In the rows, zero is written as 128.
Known rows, with every step that occurs:
dagapiz -> mazu -> mavom -> neda: [157 110 119 103  98 126 107 111 106 128 114 111 118 116 118 159 152 109
  73 116 148  93 131 138 108 140 166 150 104 133 128  96 103 100 117 129
 172 123  84 136 124]
dagapiz -> mazu: [135 117 125  96 110 112 130 107 125 121 127 106 129 104 121 143 154 118
 104 112 128 122 135 133 133 127 128 138 122 129 139  85 116 128 134 121
 153 127 100 126 114]
mazu -> dagapiz: [142 119 123  96  98  97 123 133 119 129 131 141 137 107 122 129 161 133
 109 119 145 112 122 140 123 148 138 151 133 150 147 133 130 150 134 103
 129 128 115 134 109]
nimes -> neda -> gapit -> lutinem -> runiz -> gove: [147 154 100 106 133 114 106 117  99 116 124 130  77 133 101  97 179 132
  97  94 119 105 124 108 127 130 112 110 108 152 155 105 138  99 120   4
 126 123 176 132 112]
gapit -> neda -> dagapiz -> mazu -> runiz -> lutinem: [143 116 129  93 144 112 159 113 128 115 128  97  81 109 116 127 164 121
  90 150 130 126 154 125 110 118 126 147 109 141 105  97 118 123 160  85
 157 118 138 127 107]
nimes -> neda -> dagapiz -> mazu -> runiz -> nomo: [114 131 114  75 131 111 117 126 121 127 103  83 123 101 106 126 170 124
  86 119 107 117 148 129 133 128 125 142 115 160 113  82 110  99 135  84
 144 124 132 122 105]
nimes -> neda -> gapit -> lutinem -> dagapiz -> gove: [137 156 109  99 145 124 102 101 130 117 109 114  69 141 132 112 164 108
 104  99 108 106 148 119 132 121  89 121 103 164 177  84 135 101 109  17
 134 120 158 129 112]
neda -> dagapiz: [121 128 132 109 143 116 147 107 124 118 122 125 108 128 131 114 152 115
 108 161 121 110 131 141 122 123 116 152 115 145 119 114 137 134 130 149
 149 130 136 133 134]
nomo -> dagapiz -> mazu -> mavom -> neda: [156 107 125 110  85 110  82 117 116 139 130 119 106 117 114 147 165 118
  66 101 152 107 156 123 108 144 168 150 109 134 133 109 106  99 121 119
 177 132  76 134 123]
mazu -> runiz -> gove: [136 113 105 107 129  85  96 142 132 122 135 125 141  88 107 129 172 159
  98 115 129 133 134 128 135 148 157 127 141 152 135 119 116 149 141  75
 126 129 151 138  99]
runiz -> gove: [134 127 106 112 131  93  93 127 122 120 135 137 130 102 130 122 165 148
  98 113 131 130 130 122 140 139 144 116 132 136 134 104 131 132 131 105
 138 137 147 133 122]
gapit -> neda -> dagapiz -> gove: [133 128 135  99 134 122 124  91 127 113 124 117  81 140 140 116 153 105
 125 143 128 129 155 133 125 111 109 140 100 155 119  86 136 110 134 102
 161 122 160 134 118]
runiz -> lutinem: [148 129 104 120 154  94 124 123 121 116 136 146 116 112 150 123 150 142
  80 144 128 123 134 130 122 137 134 130 129 130 132 127 137 143 133 120
 138 130 130 127 126]
mavom -> neda -> dagapiz -> mazu: [122 128 118  90 117 123 129  92 123 124 106 102  97 118 114 131 155  84
  85 146 129 101 138 135 108 125 156 161  95 141 117  86 117  80 124 151
 171 128 113 123 125]
niso -> lutinem -> zelib: [164 121 120 114 163  86 113 135 138 117 122 166  89 107  66 126 122 111
 120 113 128 135 133 133 145 160 101 135 132 154 106 131 139 149 138 109
 140 139 119 131 136]
nomo -> dagapiz -> mazu: [136 114 130 103  96  97 103 115 133 133 141 115 117 107 117 133 167 125
  94  97 135 134 159 117 130 134 132 138 124 130 144 100 117 126 135 112
 159 134  87 124 114]
nimes -> neda -> mavom: [124 145 109 115 125 125 129 114 113 117 101 125  94 132 151 126 155  95
 116 124 115 109 125 135 125 155  91 118  94 143 134 119 128 102 104  52
 139 137 156 137 102]
lutinem -> gapit: [141 143 125 130 102 118 108 126 121 120 135 156 157 106 143 105 130 127
 121 119 131 118 123 133 129 142 124 122 121 135 105 123 134 151 128 116
 135 142 134 145 129]
mazu -> runiz -> nomo: [124 114 112 100 128  90  86 143 134 122 134 124 142  92 110 134 172 158
  99 102 125 129 139 132 137 146 163 129 138 150 132 121 116 151 141  83
 127 127 148 138  98]
mazu -> mavom -> neda -> gapit -> lutinem -> dagapiz: [162 132 120 123 133 136 106 110 115 122 115 136  56 144 119 133 164 110
  71 120 145  69 129 130  95 138 151 144  95 144 156 126 127 107 105  71
 156 122 128 146 135]
runiz -> lutinem -> gapit -> neda -> dagapiz: [151 149 123 131 143 117 135 121 117 113 136 151 108 114 156  91 136 125
  95 158 134 121 142 122 111 127 117 123 108 131  79 122 144 133 148 105
 148 137 158 137 136]
lutinem -> runiz -> gove: [138 130 110 124 141  88  96 122  96 127 151 158 113 102 102 110 181 153
 103 104 127 137 123 115 138 146 148 123 143 140 126 114 137 126 128  95
 129 127 147 137 117]
niso -> mazu -> dagapiz -> gove: [147 100 113  89  80 101 103 141 118 128 124 126 160 114 134 144 142 167
  97 117 121 124 143 149 141 146 133 149 146 182 146 127 118 137 153 104
 130 127  99 141 101]
mavom -> neda: [134 130 108 109 115 112  99 106 126 121 114 138 103 125 131 126 147 102
 102 129 136 107 122 137 113 147 162 146  98 139 133 125 127  96 109 114
 151 136 129 136 120]
mavom -> neda -> dagapiz -> gove: [121 132 111  94 126 116  94  89 126 121 108 121 101 131 132 122 152  90
  94 151 127 111 150 139 113 123 158 156 101 163 125  86 126  82 113 150
 166 125 143 127 124]
niso -> lutinem -> dagapiz -> mazu -> runiz: [146 109 123  97 172  92 129 130 158 125 126 131 115  79  70 146 161 131
 104 100 119 147 160 131 147 152 124 147 143 158 119 108 119 150 146  92
 153 123  95 124 104]
mavom -> neda -> gapit: [134 141 107 101 111 127 103 100 125 116 109 129  80 135 134 125 155  95
 107 131 141  94 126 130 107 132 160 150  83 139 138 120 130  88 114  66
 149 134 138 140 116]
nomo -> runiz: [123 113 116 108 130  94 107 118 126 125 125 137 123 122 131 125 158 138
 114 121 127 126 128 127 126 147 139 137 136 135 140  86 124 136 125 108
 145 135 152 129 118]
mavom -> neda -> dagapiz -> mazu -> runiz: [123 118 117  85 116 115 128 103 131 125 108  93 106 107  97 135 161  93
  85 145 127 104 141 138 104 131 167 167 102 154 116  96 106  92 132 129
 161 122 118 126 108]
nimes -> neda: [133 143 109 105 126 116 116 119 118 120 106 130 114 131 142 115 145 117
 114 121 114 116 120 135 136 146 102 132 104 143 135 123 131 109 106  72
 131 136 134 135 118]
niso -> mazu -> mavom: [164  95 123 126 104 125 123 146 101 121 119 135 137 135 144 149 129 173
  83 136 125  99 122 154 132 154 128 145 126 154 122 159 118 145 139 120
 142 133  90 159 132]
gapit -> lutinem -> runiz -> nomo -> dagapiz: [141 124 123 123 125  85  78 123 111 126 165 151  97 117  81 105 191 157
  80  70 126 128 146 107 131 138 144 109 143 143 159 121 140 140 135  93
 138 123 157 125 118]
mazu -> mavom -> neda -> dagapiz: [149 121 122 117 125 131 116 112 103 125 106 134  97 139 128 132 149 107
  74 160 146  79 125 148  96 138 161 163  96 146 111 128 123 102 108 151
 168 127 119 144 143]

Rows:
[147 134 121 106 119 123 135 108 128 105 129 122  87 141 118 118 159 120
 105 117 133  93 129 129 118 115 115 125 106 140 171 113 138 143 134  57
 141 124 161 134 119] | neda -> gapit -> lutinem
[122 134 116 105 131 119 122  99 124 121 108 128  91 131 126 117 150  91
  96 160 129  98 129 139 106 133 154 159  93 146 116 116 132  90 114 146
 159 133 136 131 131] | mavom -> neda -> dagapiz
[128 124 119 113 124  78  37 120 106 137 162 153 112 105 105 114 195 157
  94  72 124 154 166 106 144 138 160 125 149 155 136  99 132 118 127  98
 140 124 138 130 109] | lutinem -> runiz -> nomo -> dagapiz -> gove
[157 116 134 120 140 118 133 111 122 124 134 116  92 116 103 144 165 129
  72  98 128  99 139 129 123 130 114 127 131 137 168  93 121 148 124 116
 155 116 107 130 130] | gapit -> lutinem -> dagapiz -> mazu -> mavom
[128 127 123 122 129  81  62 128 105 137 160 158 103 106 100 108 192 158
  95  79 128 143 147 106 137 147 157 128 143 139 128 127 136 125 128  94
 135 132 132 134 116] | lutinem -> runiz -> nomo -> dagapiz
[157 119 124 115 133 122 117 103 123 126 124 118  79 121 100 145 164 111
  62 100 132  90 137 127 111 136 140 136 116 139 164  95 116 115 113 117
 164 118 106 128 129] | gapit -> lutinem -> dagapiz -> mazu -> mavom -> neda
[159 127 116 114 108 137  99 115 104 121 109 133  87 144 135 139 153 110
  85 134 155  74 123 139  96 138 167 154  87 140 131 129 121  99 108  79
 159 127 119 152 130] | mazu -> mavom -> neda -> gapit
[124 109 115 105 117  77  62 148 140 131 145 127 131  91 106 127 184 165
  90  89 130 139 159 120 134 150 167 132 140 151 136 130 116 148 143  78
 132 132 135 136  97] | mazu -> runiz -> nomo -> dagapiz
[161 147 118 133 131 111 117 126 120 114 142 161 117 109 161 100 133 134
 101 132 138 129 137 119 118 138 123 111 111 123  92 128 141 139 142  81
 141 140 152 139 126] | runiz -> lutinem -> gapit -> neda
[144 150 108  98 121 130 126 111 121 109 107 117  83 147 126 107 154 111
 105 111 119  92 125 127 122 126  95 121  91 147 163 113 136 112 117  20
 133 128 161 132 116] | nimes -> neda -> gapit -> lutinem
[117 119 125  95 150  95  99 128 141 134 132 104 112  75 102 146 184 142
  91  88 116 135 153 117 142 140 145 138 145 145 139  86 109 136 137  89
 135 123 104 130  99] | lutinem -> dagapiz -> mazu -> runiz -> nomo
[143 138 106 102 110 126 110  98 129 110 115 123  73 143 115 121 157  97
  93 120 140  83 127 128 101 126 153 135  85 141 161 116 131  98 120  62
 151 127 157 133 119] | mavom -> neda -> gapit -> lutinem
[159 133 119 120 134 107 110 135 140 114 131 175 161  97 106 109 124 130
 122 111 133 137 139 137 143 152 121 122 128 149  84 131 140 157 142 113
 153 142 133 136 130] | niso -> lutinem -> gapit
[147 154 111 106 127 125 126 108 102 114 119 132  70 145 106  99 167 116
 108 103 117  97 120 121 121 132  99 126 100 150 158 120 141 105 115  11
 127 121 162 135 113] | nimes -> neda -> gapit -> lutinem -> runiz
[142 123 109 121 180  85 121 137 138 126 137 139 102  91 127 126 167 152
  81 137 115 130 145 126 123 151 139 144 144 147 136 137 126 158 135  84
 120 123 124 134 107] | mazu -> runiz -> lutinem -> dagapiz
[148 121 115 109 166  84  89 132 118 120 145 173 122  96  70 119 170 153
 107  88 127 150 143 123 151 153 147 127 145 152 102 126 144 137 141 102
 148 127 141 127 118] | niso -> lutinem -> runiz -> nomo
[140 127 120 118 136  94  97 119 107 117 156 147 105 115  85 111 181 152
  88  82 121 119 128 117 134 134 141 110 141 141 154 114 140 143 132  99
 133 119 168 127 119] | gapit -> lutinem -> runiz -> nomo
[139 113 118 102  94  99  44 129 116 139 133 117 116 103 114 149 180 137
  52  79 149 115 163 113 120 142 188 133 117 134 128  94 106  92 126 115
 175 135  96 128 121] | runiz -> nomo -> dagapiz -> mazu -> mavom -> neda
[122 116 123  96 106  87  64 127 131 133 145 114 126  94 115 135 182 146
  81  75 132 139 165 108 142 132 154 123 133 130 137  87 117 120 141 110
 157 138 108 120 113] | runiz -> nomo -> dagapiz -> mazu
[138 136 128 101 137 126 141  99 137 115 129 105  67 123 107 129 173 111
  98 100 125  99 142 117 123 111 108 130 113 136 175  83 128 133 135  56
 146 121 128 127 116] | neda -> gapit -> lutinem -> dagapiz -> mazu
[125 105 117  83 112  95  98 133 133 125 132  93 148  78  97 152 176 147
  89  89 125 131 149 126 137 134 160 134 138 144 133  84 101 139 149  94
 144 121 117 126  92] | dagapiz -> mazu -> runiz -> nomo
[148 138 112 115 131 107 112 112 105 113 146 138  80 127  92 105 186 140
  97  98 131 107 127 108 122 121 134 115 124 144 161 108 141 131 137  41
 133 118 176 134 116] | neda -> gapit -> lutinem -> runiz -> gove
[122 144 113  92 139 118 113 102 118 122 101 114 112 136 142 111 149 105
 106 142 106 119 148 139 133 123  98 142 105 169 128  82 131  95 112 106
 147 125 147 127 122] | nimes -> neda -> dagapiz -> gove
[136 118 123 110 106  89  63 111 135 130 144 135 122 122 138 123 163 131
 102 101 129 144 173 123 135 133 134 133 131 154 154  98 127 128 124 111
 152 132 119 129 113] | nomo -> dagapiz -> gove
[155 145 108 134 135 103 112 132 118 118 141 163 149  99 157 104 133 141
  86 138 129 122 134 125 121 140 133 118 130 129 101 126 138 151 139 121
 135 139 136 135 133] | runiz -> lutinem -> gapit
[142 118 116  85  93  93  92 122 122 129 132 132 150 108 127 135 163 132
 108 109 140 125 146 141 129 135 141 146 141 169 157  98 124 142 131 107
 136 119 123 131 101] | mazu -> dagapiz -> gove
[166 117 118  96  92 138 115 103 109 118 115  98  93 131 103 152 160 105
  64 107 150  73 135 132  97 121 158 141  94 137 154  87 107 102 126  86
 175 117 109 133 122] | dagapiz -> mazu -> mavom -> neda -> gapit -> lutinem
[136 119 100 114 155  82 108 126 122 124 131 144 120 114 145 122 160 153
  82 137 126 130 137 120 118 146 146 130 144 130 134  88 127 136 135 111
 144 132 154 121 122] | nomo -> runiz -> lutinem
[128 125 100 115 182  77  83 115 131 133 131 144 103 108 152 125 169 149
  79 126 114 144 162 112 127 141 140 132 158 147 147  59 128 128 126 109
 145 125 147 118 118] | nomo -> runiz -> lutinem -> dagapiz -> gove
[150 114 148 103 121 137 155 103 109 119 120 102  79 132 125 134 156 108
 102 142 144 104 140 134 113 116 115 148  95 135 106  92 120 114 140 109
 175 121 118 138 128] | gapit -> neda -> dagapiz -> mazu -> mavom
[121 119 106  84 120 104 109 111 128 128 112  94 112  94  92 133 173 109
  71 136 130 112 145 126 110 131 181 153 111 156 114  81 105  86 139 122
 162 126 133 123 107] | mavom -> neda -> dagapiz -> mazu -> runiz -> gove
[159 128 109 121 163 108 109 116 115 133 122 131  83 102 136 147 162 124
  43 132 133 106 146 120 107 143 158 147 123 130 128 100 118 102 117 125
 161 123  82 128 132] | runiz -> lutinem -> dagapiz -> mazu -> mavom -> neda
[133 121 105  89 137 105 130 111 127 124 112 100 104  99 106 134 162 104
  58 157 127 107 149 132  98 130 172 163 109 150 111  99 110  93 141 133
 162 120 119 119 111] | mavom -> neda -> dagapiz -> mazu -> runiz -> lutinem
[137 141 115  97 124 127 116  90 135 119 114 106  56 125 104 132 170  90
  85 105 133  90 140 115 107 122 146 141  92 140 167  86 122  87 120  62
 158 123 126 126 116] | mavom -> neda -> gapit -> lutinem -> dagapiz -> mazu
